What can hang from each mark
Z216: Z513
Z602: Z388 Z513
Z411: Z388
Z388: Z216 Z411 Z414 Z602
Z414: Z388
Z513: Z216 Z411 Z414 Z602

Each row was made from one small tree. The marks that hang from a mark follow it in brackets, in the order of their numbers. Every link used is in the known rows. Write each row's tree.
Known rows
Z602[Z388 Z513[Z411 Z414]]: [ -5.2  11.0  15.6  19.4 -55.5 -12.7   0.7 -21.9  -9.5 -37.2  14.7  -6.7
  -2.0 -12.6 -24.8   6.5 -13.5 -11.4   5.9]
Z216[Z513[Z411 Z414[Z388]]]: [ 18.3  -7.1  -3.1  18.7   5.2 -10.0  12.9 -34.7 -11.7 -29.6   9.9 -18.8
  -1.8  12.6   0.0 -10.6  22.7   0.8  -0.4]
Z411[Z388[Z602[Z513]]]: [ -8.0   7.4  -8.9  11.1  -1.2  10.7  -9.1  -3.1  -6.4  -2.3   1.6  -7.9
   4.6   5.4 -21.8   6.5  19.6  -8.0  -7.1]
Z216[Z513]: [  8.5 -14.8  -4.3   8.1  12.0 -17.7   6.4  -6.8 -13.8 -13.8  -2.1 -11.8
   2.5  10.5   3.0 -10.0   5.1  -3.3  10.4]
Z602[Z388[Z216 Z414]]: [-10.4  10.5   8.9  23.9 -16.8  -8.0   2.9  -7.8  -3.4 -27.5  28.3  12.1
   9.3 -13.3  -1.0   1.8  -1.7  -0.3   8.3]
Z513[Z216 Z411[Z388] Z602]: [ 17.1  26.5 -17.9  23.2  -8.3   9.5  16.3  -8.3 -43.6  16.2   9.5  -8.5
   0.8  -7.3  -1.9  -2.1  73.9 -10.8 -19.9]
Z513[Z216 Z414 Z602]: [ -9.4   8.9  -3.5  34.1   8.9  -7.0 -22.2 -23.2  -5.1  -9.8  20.6  -5.5
   0.8  -6.5  -1.5  -7.3  41.1  16.9  -2.2]
Z414[Z388[Z216[Z513] Z411 Z602]]: [ 24.4  10.1   2.7  37.0 -12.7   4.4   5.3 -40.7 -16.3  -2.1  19.0 -16.4
  -4.8  22.3  -3.7 -24.4  45.6   4.2   2.0]
Z414[Z388[Z411]]: [ 31.5   2.2   5.1  15.6 -16.3   5.4   6.6 -30.8   3.3   1.8   6.9 -10.7
 -10.9  23.7  -9.7 -10.2  10.0   7.4  -3.1]
Z216[Z513[Z602[Z388[Z411 Z414]]]]: [ 17.7  -8.4  -5.8  25.2  -1.2 -15.0   6.9 -25.5  -7.9  -8.4   7.3 -18.4
   4.7  11.7 -10.1 -12.8   9.3   5.8  11.5]
Z388[Z414 Z602[Z513]]: [-19.4  12.1   5.1  31.8 -24.1  12.0 -13.6 -21.6   8.2 -10.2  12.8  -6.3
  11.6 -21.9 -15.0   0.1   2.2  33.2 -22.9]
Z411[Z388[Z414 Z602]]: [ -9.3   9.3 -14.0  14.6  18.4  20.2  -3.3  -8.2   7.7  -8.5  12.1  -1.4
  13.7  -0.7 -12.5   9.9  21.9   8.1 -19.1]
Z388[Z411 Z414 Z602[Z513]]: [ -0.4  19.5   1.8  29.2 -25.4  27.4   9.9 -35.0   5.3  -3.6  15.4 -14.5
  11.5  -4.8  -6.8  -5.2  13.1  18.6 -22.8]
Z411[Z388[Z216 Z414 Z602[Z513]]]: [-22.0  11.7  -7.1  24.5   9.0  17.3  -2.4  -8.3  -6.9 -14.3  19.7   1.9
  11.3  -1.6  -4.6   5.8  32.2  -2.1 -12.1]
Z388[Z602[Z513[Z216]]]: [-11.5  17.7   5.0  28.4 -33.3  -1.5 -18.2  -8.7 -20.2  -0.5   5.4  -8.6
   3.5 -17.4 -15.4  -7.9  23.1  10.6  -8.9]
Z411[Z388[Z216 Z602[Z513[Z414]]]]: [-20.3  10.6  -6.8  19.0   9.3  12.2  -8.4  -8.1 -11.4 -14.0  15.7  -2.3
   5.6   6.7  -8.0   2.7  37.8 -15.9  -0.7]
Z414[Z388[Z216 Z411 Z602]]: [ 20.3  17.4   4.8  33.3 -18.4  13.2   2.3 -37.2  -9.5   4.7  20.1 -10.6
  -5.8  17.3  -4.9 -19.4  42.8   5.7  -3.3]
Z216[Z513[Z411]]: [ 18.3  -3.8  -7.6   6.3   1.5  -8.7  24.4 -11.6 -27.3 -10.6  -1.4 -15.2
   2.3   5.1   6.9  -9.5  22.1 -11.3   0.1]
Z411[Z388[Z216[Z513] Z414]]: [ -9.7  -4.7 -12.4  13.7  36.4   5.3  12.7  -3.3  -9.4 -23.0  17.7   3.8
  10.6  11.9  11.0   4.8  27.8 -11.2  -1.6]

Which tree is each row?
[ -1.7  12.2  14.9  22.9 -62.4  -8.4  10.5 -16.1 -11.8 -28.6  14.0  -2.0
   3.0 -21.7 -21.8   8.6 -19.2   0.6  -5.9]
Z602[Z388[Z414] Z513[Z411]]
[  1.5  25.3 -13.3  12.2   1.1  27.9  27.0 -11.4 -22.0  -2.8  16.5  -1.7
   9.7  -7.8   6.2   4.6  51.7 -13.1 -24.2]
Z513[Z411[Z388[Z216 Z414 Z602]]]
[-19.2   0.4  12.4  21.5 -21.3 -15.0 -15.5  -9.3 -13.2 -29.5   9.6  -2.2
  -3.2  -9.0  -3.6   0.0   2.9   2.1   0.6]
Z602[Z513[Z216 Z414]]
[ 12.4  -5.4 -16.8  17.7  20.6  -2.0  12.1 -30.7 -12.5 -14.7   7.3 -22.9
   3.1  15.2  -4.7  -6.4  37.9  -6.0  -0.2]
Z216[Z513[Z411[Z388] Z414 Z602]]
[  3.3  19.9  15.4  25.8 -70.0 -21.9   6.3  -3.8 -41.4 -24.8  12.0  -1.5
  -2.1 -22.7 -18.4   1.1   5.4 -15.7   2.8]
Z602[Z388 Z513[Z216 Z411]]
[ -1.2  12.6  -0.7  16.9  12.7  24.5  32.8 -21.0  -4.1  -9.9  28.3   5.2
   9.5   7.8  32.6  -6.2  29.2  -6.8  -6.6]
Z388[Z216 Z411 Z414]
[  5.4  14.7  -8.8  16.5  -2.1  17.5   6.4 -37.9   2.9   1.6  13.0 -15.9
  -1.0  -2.5  -5.8  -1.7  37.9   6.4 -13.9]
Z513[Z411 Z414 Z602]
[  2.9  15.2   6.6  22.0 -17.6   2.6  19.1 -17.4  -5.3 -22.8  30.1   6.4
   9.2  -0.9   4.7  -1.9   6.2 -10.9   8.5]
Z602[Z388[Z216 Z411 Z414]]
[ -9.6  11.1   9.2  19.6 -31.9  -6.1   3.1 -13.6 -26.3 -26.5  10.5  -5.5
  -3.4 -14.4   0.4   0.8  19.4  -6.5  -9.8]
Z602[Z513[Z216 Z411 Z414]]
[  3.9  12.6  14.8  15.3 -67.1 -14.1   8.0  -9.8 -22.1 -19.2   5.9  -5.7
  -3.4 -14.5 -25.4   4.4 -13.7 -14.8   4.7]
Z602[Z388 Z513[Z411]]
[-22.4  25.2   5.6  31.4 -23.3  12.9  -3.1 -22.8 -23.4 -10.7  21.8  -6.0
   4.0 -13.6   1.9 -10.5  47.4  -6.2  -5.2]
Z388[Z216 Z602[Z513[Z411 Z414]]]
[  5.6  22.0   1.5  27.4 -11.0  16.4   6.4 -43.8  -6.3 -20.4  26.2  -9.7
  -2.4  -1.5  -1.1  -7.1  48.1   4.7 -16.0]
Z513[Z411 Z414[Z388[Z216 Z602]]]
[ 27.8  -0.8   4.7  25.8  -5.4  -2.8  13.9 -33.1 -15.1  -7.4  15.8 -10.8
  -9.4  29.0   5.1 -19.9  31.1  -4.0   7.9]
Z414[Z388[Z216[Z513] Z411]]
[-17.4  13.7 -12.3  21.1  23.4  21.0   0.8  -7.0  -3.9 -10.9  22.1   4.1
  14.0  -0.2   0.8   5.1  40.2  -1.6 -13.0]
Z411[Z388[Z216 Z414 Z602]]
[  8.6 -17.8   0.2  20.5  15.8 -19.4  -5.6 -29.8   1.5 -32.8   8.8 -15.3
  -1.8  17.9  -4.0 -11.2   6.1   9.1  10.0]
Z216[Z513[Z414[Z388]]]
[ 18.4  16.1 -18.5   8.2  -3.9  21.1  18.6 -16.3 -16.3  23.5   1.3 -14.4
  -0.9   4.1 -11.8   2.6  46.6  -9.5 -16.6]
Z513[Z411[Z388] Z602]
[ -0.2  13.1   8.1  15.6 -43.3  -7.4  10.2  -1.1 -39.4  -8.7   1.7  -4.6
  -4.6 -16.1  -0.1  -1.3  19.7  -9.9 -10.4]
Z602[Z513[Z216 Z411]]
[-11.7   6.2   1.8  30.6  -2.2  -5.1 -19.7 -32.4  12.4 -15.9  26.1  -5.0
   1.2   0.4 -15.0  -4.2  16.9   7.3  14.3]
Z513[Z414 Z602[Z388[Z216]]]
[ 15.4  32.0  -4.3  38.1 -37.7  -2.1  13.4 -18.3 -37.0   1.9  22.1  -4.4
   5.1 -26.6  -6.9  -4.7  51.1   6.8 -16.6]
Z513[Z216 Z411 Z602[Z388[Z414]]]
[  1.1  23.3   2.4  28.6 -26.4  14.6   0.0 -30.6 -14.1  -6.3  14.2 -17.5
   4.3   1.4  -6.8 -11.8  34.2  -1.8  -8.4]
Z388[Z411 Z602[Z513[Z216 Z414]]]
[ 23.4   6.3   6.8  21.9 -11.1   6.5  10.9 -29.7  -8.2  -0.7  16.8  -5.0
 -10.4  23.8   3.9 -14.8  28.4  -2.6   2.7]
Z414[Z388[Z216 Z411]]
